Each row was made from one walk, in order. Every step used is in the known rows, and no mark comes twice. Write each row's walk.
In the rows, zero is written as 128.
Known rows:
L-Z-P-N: [ 93 102 170  74 152 134  84 115 104 114 122 146 140 129  74 208 107  72
  94  91 140 116 140 128]
L-Z-Q: [ 65 138 139 108 169 127  89 129 113 135 138 141 133 115  87 155 106  45
 115 109 154 110 154  93]
P-N-B-Q: [101  97 178 112  96 173 133 135 106 108 123 173 147 152 156 154  87 119
 110 110 153 110 184 129]
Z-Q-B-R: [ 91 104 169  82 143 108 103 128 141 111 148 148 130 144 138 131 115  61
 113 126 153 127 147 105]
B-Q: [117  92 129 129 134 150 162 123 135 103 131 142 148 138 166 125 121  83
 146 107 134 125 147 119]
B-Q-Z-P: [ 80  68 139 104 134 169 147 117 120 128 100 144 153 164 115 161  89  30
 140 104 126 136 125 128]
B-N-P: [156 119 152 157 157 118 138 139 146  66 154 157 140 118 128 122 132 101
 109 171 162 123  93 169]
X-L-Z: [123 135 137 136  98 114 122 141 155 145 177 150 135 108  89 147 142 117
 153 126 169 105 138 126]
Q-B-N: [145 102 147  99 158 113 101 147 167  79 152 130 140 138 171 121 155  65
 132 145 181 120 125 113]
X-L-Z-P-N: [119 106 165 103 105 124 108 131 132 127 157 167 141 123  65 161 131  96
 127 110 162 111 143 127]
B-N-X-L: [138 106 138 120 185 138 106 132 162 107 168 151 142 120 118  37 149 133
 157 159 188 114 122  68]
N-X-L: [130 120 120  90 142 137 121 124 144 159 154 139 132 135 107  73 137 159
 158 134 180 122 153  59]
Q-Z-P: [ 83  98 141  96 130 151 111 118 110 159  90 128 135 161  65 171  86  65
 116 124 116 142  99 140]
N-X-L-Z: [110 127 124  81 154 133 104 124 148 165 165 136 135 124  93 115 132 138
 160 120 194 110 158  58]
P-N-X: [111 108 151  85 156 154  80 113 105 124 129 145 146 154 138 120 109 141
  92 128 169 116 154  73]
Z-Q-B-N: [102 109 152  98 178 124  86 144 134  85 139 154 137 141 141  78 133  18
 115 140 175 124 148  76]
B-Q-Z-P-N-X: [ 70  57 150  75 156 183 123 107 109 127 101 151 162 177 120 154  79  42
 121 103 149 130 140  91]
Z-L-X: [139 120 137  62  75 141 102 113 100 126  75 144 127 143 108  54 105 101
 138  89 134 108 115 115]
Q-Z-L-X: [ 93 119 135  83  71 156  90 118 104 167  69 135 137 164  88 103  75  66
 132 116 141 111  89 129]
P-N-X-L: [123 107 154  98 127 148  90 122 119 131 149 161 147 150 125  99 121 151
 108 136 184 111 156  74]
Z-L: [132 122 111 102  83 130 121 118 102 107  67 153 129 129 111  56 115 134
 146 125 125 113 127 119]
Q-B: [140 114 136  83 119 111 113 141 151 115 135 120 131 148 165 158 144  84
 128 125 165 127 145 115]
R-B: [134 125 158 121 191 145 117 104 132 144 145 114 119 111 137 138 139 162
 112 105 123 158 119 147]
Z-P-N: [121  82 172  78 137 144 104 113  90  99 100 156 136 150  90 150 112  97
  86 104 117 138 136 128]
R-B-Q-Z-P-N: [ 92  70 183 100 192 183 119  94 114 131 124 138 147 148 133 171 102  88
  97  87 129 159 122 147]
X-L-Z-Q-B-R: [ 98 118 167 107 106 100 108 140 168 134 193 164 136 117  95 153 133  78
 144 122 182 105 147 117]
Z-P-N-X: [113  79 164  43 167 155  91 103  88 113  99 151 138 158  88 133 107 111
  94 101 138 139 149  84]

Write each row's walk:
[ 83  86 118 119  97 166 144 120 118 122  78 154 156 157 135 108  86  55
 153 120 138 114 123 121]
B-Q-Z-L
[123  77 166  53 146 150 100 110 100 118 117 164 139 154  77 115 118 120
 107 106 150 134 152  85]
Z-P-N-X-L
[122  95 150  86 201 139  95 124 155 105 164 153 143 116  83  74 142  99
 154 135 187 115 128  67]
B-N-X-L-Z-P
[ 78  96 178 117  89 183 123 136 106 129 114 171 152 165 142 172  68  98
 107 120 156 108 170 135]
P-N-B-Q-Z
[ 90 126 158  94 176 110  88 143 137  92 156 153 141 123 110 179 119   4
 104 128 196 106 143 113]
L-Z-Q-B-N-P
[156 118 177 144 214 137 126 112 145  93 167 137 129 105 137 136 143 142
  96 140 150 153  91 180]
R-B-N-P
[103  69 186  63 118 171 133 120  89 100  97 173 139 157 102 160  89  89
 107  87 125 134 174 127]
Z-P-N-B-Q
[ 86  99 162  45 177 142  75 107 104 126 121 142 141 135  73 194 102  81
 101  88 157 116 154  91]
L-Z-P-N-X
[102 107 203 110  85 146 117 125 123 118 143 170 134 142 132 177  81 175
  98 127 138 111 156 162]
P-N-B-R
[ 96  95 157 127 188 175 134 102 136 149 139 122 141 135 151 159 111 100
 124  99 133 154 116 148]
R-B-Q-Z
[110  88 186  64 117 160 116 122  86 113  93 164 129 152  82 160  90 111
  98  99 121 135 164 133]
Z-P-N-B
[123 114 149 104 111 118 124 132 142 139 159 155 132 114  58 153 138  99
 149 107 153 118 138 125]
X-L-Z-P
[106 121 154 120 135 112  96 153 161 115 185 168 142 114  97 109 146  44
 146 135 201 100 149  92]
X-L-Z-Q-B-N
[105 119 183 105  91 134 152 125 149 144 147 150 115 125 116 173  85 188
 147 123 123 121 152 171]
N-B-R
[127 107 135 107 209 144  97 122 147 101 147 136 140 125 133  57 136 121
 141 151 174 119 121  68]
B-N-X
[ 69 120 166  75 155 105  83 127 145 123 161 140 134 124 113 194 111  39
 116 107 169 107 150 107]
L-Z-Q-B-R
[ 72 130 145  78 162 117  80 138 128 126 143 137 134 128 112 175 116  18
 116 106 178 108 164  87]
L-Z-Q-B
[ 88  84 133  94  88 172 131 117 116 134  86 149 155 167 134 106  79  33
 149  98 145 111 115 119]
B-Q-Z-L-X
[ 82  89 127 135 124 166 148 125 134 135 119 137 155 158 146 152  93  52
 142 121 141 124 123 128]
B-Q-Z
[ 73 105 149 114  93 181 162 141 126 155 109 150 137 153 129 167  69  91
 158 114 146 120 170 136]
N-B-Q-Z
[133  97 167  78 112  94 120 124 178 111 164 127 131 143 168 188 134 119
 130 126 152 125 124 151]
Q-B-R
[109 109 132  55 162 137 106 116 138 158 151 140 133 128  67 121 128 125
 156 106 182 119 158  57]
N-X-L-Z-P
[103  89 165  90 158 182 119  93 121 151 114 129 140 144 141 120  99  83
 127  74 137 144 107 139]
R-B-Q-Z-L-X
[ 87 113 161  88 151 148  69 123 110 133 151 171 150 143 103 109 109 104
 100 125 198 102 170  52]
P-N-X-L-Z-Q
[ 98 136 142 131 119 119 111 142 139 145 170 165 135 110  75 118 131  78
 143 124 172 106 153 101]
X-L-Z-Q
[ 74 101 141 102  72 182 158 136 113 144  79 163 138 154 121 131  63  93
 167 112 143 113 169 129]
N-B-Q-Z-L
